Each row comes from the steps of one path. Every step used is in the known rows, and no mark comes twice. Write the path behind each row, first mark first.
Known rows:
fepaf > logi > rino: [-16 -25   5  13  10  15  18  15  13  13   7  -7  25  -5 -16 -25   6 -25
   6  -8  -3  10]
lunug > logi > rino: [  7 -10  -3   5  10   4  -7  13  13  15  36   5  13  -4 -14   8  17 -18
  -6  -5 -49  11]
pirim > fepaf > lunug > logi > rino: [ 17   8 -11   5  16   5  14   4  17  11  70  -4  29  12 -34 -32  33 -34
   4  -8  -9   0]
bizo > rino > fepaf > pirim: [-38  -5   4  -1   1   4  18  -6  37   4  21 -20  25 -14 -23 -52 -26 -16
 -17   5  32  -3]
bizo > rino > fepaf: [-27  15  15   1  -1   2  12  10  20   8  43  -7  -7 -15 -11 -41 -18  -2
   1  14  24   4]
bizo > rino > pirim > fepaf: [-30  -6   4   4  -2  -5  14   5  15   1  52  -2   3   7 -20 -39 -16 -15
  22  -1  23   5]
rino > fepaf > logi > lunug > pirim: [-17  -7   2   4  -8   6  -9 -34  42   1  -7 -20   5  10 -22 -33 -21 -13
  -9   5  40  -4]
pirim > fepaf > lunug > logi: [ 20  19 -18   1   1  -2  15 -18  14   0  59  -3  10  23 -27 -13  26 -26
   8   1   4  -7]
bizo > rino: [-14 -14   6  -2  -4   2   5  17   7   6  26  -4   1 -17  -5 -20 -19  -6
  12  -1  -7   6]
logi > pirim: [-20 -10   0  11   0   3  23  -1   6   8  10  -4  20 -14  -4  10  -7 -12
  -3 -11  11   1]
rino > pirim > fepaf > lunug: [-16  31 -16   6   6  -5  12 -18  10  -8  55  -7  25  32 -21 -39   8 -16
   3  -5  51 -12]
lunug > pirim: [  0 -16  -4  -1   7  -8  -4 -17  19  -3 -37 -13  17 -10   6 -10  -9   0
   7   0  20  -1]
rino > fepaf: [-14  26   9   3   2   0   6  -8  15   2  21  -3  -8   0  -5 -22   0   4
 -11  15  28  -1]
lunug > pirim > fepaf > logi > rino: [ -7 -53   7  12  17   5  28  -1  35  12 -24 -22  31 -11 -22 -52   8 -34
  34  -4  34   7]
lunug > logi > rino > pirim > fepaf: [-11   1  -4  10  10  -3   0   2  22  10  65   5  13  21 -28 -12  18 -27
   5  -3 -22  10]
pirim > fepaf > logi: [ -5 -24   3   9  -4   5  29  -3  12   3   4  -8  -7  10 -21 -27   9 -25
  26   2  27   2]
fepaf > lunug > logi > rino > pirim: [-18  37 -24  10  15   4  -7  -8  17   7  86  -2  51  23 -22 -14  16 -27
 -24 -15 -14   1]
fepaf > lunug > logi: [ 11  26 -24   1   0   0  -4 -17  10   1  53  -2  23  19 -16   3  15 -18
 -15  -5 -15  -7]
bizo > rino > pirim > fepaf > lunug > logi: [-17  22 -20   4  -2  -5  12 -11  26   1 102  -5  21  26 -36 -38  -1 -33
   8  -3  10  -3]
fepaf > lunug > pirim: [  2  10 -18  -1  13  -4   0 -26  21  -6 -12 -21  45   0  -3 -29  -2  -8
   1  -8  41 -12]
logi > fepaf > pirim: [ -2 -41 -12  11  -1  10  22 -31  15   2  -4  -8  40  -4 -20 -31 -15 -19
 -20 -29   9 -10]
pirim > fepaf: [  8 -11   7   0   1  -3  17   2   4   0   6  -2 -12   5 -13 -19   9  -8
  19   5  16   0]

Which path is each row?
[-23 -15  -5   8 -16   7  -4 -19  15  -5  37  -2  -7  41 -36 -22 -10 -27
   5  -8  21  -2]
rino > pirim > fepaf > logi > lunug
[-40   3  -2   4  -3  -1  -4   5  11   1  45  -3  14   2  -8 -21 -26  -7
   1  -4   3   6]
bizo > rino > pirim
[-29  -5  10   4 -17  15   1   0  28   9  51 -10 -11   3 -34 -43 -30 -19
  -5   4  14   4]
bizo > rino > fepaf > logi > lunug
[ -4 -37  -9   2 -11   6 -15 -27  26  -1 -32 -16  15   7 -17 -11 -21 -18
   0 -10  12  -1]
fepaf > logi > lunug > pirim
[-10  -5  -6  12  -7   0  16  -8  13  12  42   2  19  -6 -11  37   2 -24
 -10 -10 -23   6]
lunug > logi > pirim
[ 10 -27   2  -1   6 -10  11 -16  25  -3 -31 -14   3  -5  -7 -27   1  -7
  29   6  35  -2]
lunug > pirim > fepaf
[-35 -25   0   5 -17   8   1  -5  22   3  59  -6  -4  23 -43 -43 -29 -33
  15 -10  16   4]
bizo > rino > pirim > fepaf > logi > lunug
[ 12  15 -10   1   7   1  22 -10   4  -3  32  -9  13  15 -20 -38  15 -16
  14  -2  38 -11]
pirim > fepaf > lunug
[-18   6  -1   5   0  -6   8  -8  11  -5  28   1  -2  24 -14 -20   2  -9
  11   2  28   0]
rino > pirim > fepaf
[-19  18  -9  10  21   3  13   1  15   3  63  -7  43  17 -28 -58  15 -26
   2 -11  37  -4]
logi > rino > pirim > fepaf > lunug
[ -3 -18  -3  10  -6  -2  31  -8  19  11  49   0   5   0 -24  16  12 -30
   9  -5  -9   5]
lunug > logi > pirim > fepaf
[ -9   1  -8  13   8   4  46  -8  11   5  44 -12  33   2 -23 -28  10 -29
  10 -14  47  -8]
logi > pirim > fepaf > lunug
[-25   8  -2   1   6   3  15 -23  30  -2   2 -18  24   0 -18 -32  -8 -11
 -31   9  38  -9]
rino > fepaf > pirim
[  8 -21  -3  -8  -6  -3 -30 -24  17  -4 -34  -9   6   1  -7  -3 -20   0
  -3  -7   2  -4]
logi > lunug > pirim
[  9  18 -16   6  15   8  -3   4  12  11  62  -2  42   8 -21 -13  24 -25
 -15 -12 -24   0]
fepaf > lunug > logi > rino
[-12 -23   9  11   1   1  38  -1   9   8  15  -5   8  -8 -16  -6   2 -21
  17  -8  29   2]
logi > pirim > fepaf
[-28  -2   6   4  21  10  19  -3  34  10   9 -17  44 -13 -23 -48   1 -18
 -31  -1  29   0]
logi > rino > fepaf > pirim
[-28 -19   8   3 -12   8  -5 -18  48   7  12 -23   6  -8 -28 -53 -39 -19
   3   4  37   3]
bizo > rino > fepaf > logi > lunug > pirim
[-42 -22   2  13  -7   4  27   2  24   4  52 -10   7  12 -28 -47 -18 -33
  26  -3  32   7]
bizo > rino > pirim > fepaf > logi
[-34  31  -8  13  -1   6  31  -8  36  17 112 -12  36  -9 -30 -24  -9 -32
 -15  -2  19  -1]
bizo > rino > fepaf > lunug > logi > pirim
[ -4 -41   0   8   2  -2  30 -21  33  -1 -31 -22  14   1 -14 -36   0 -25
  32   3  46   1]
lunug > pirim > fepaf > logi
[-10  53  -5   2   7   3  12 -15  14  -2  51 -11  17  11 -13 -41   8  -4
 -19   7  51 -11]
rino > fepaf > lunug
[ -7 -37  11  13  11  14  31  16  17  13  15  -9  12  -2 -27 -40  17 -34
  25  -6  14   9]
pirim > fepaf > logi > rino
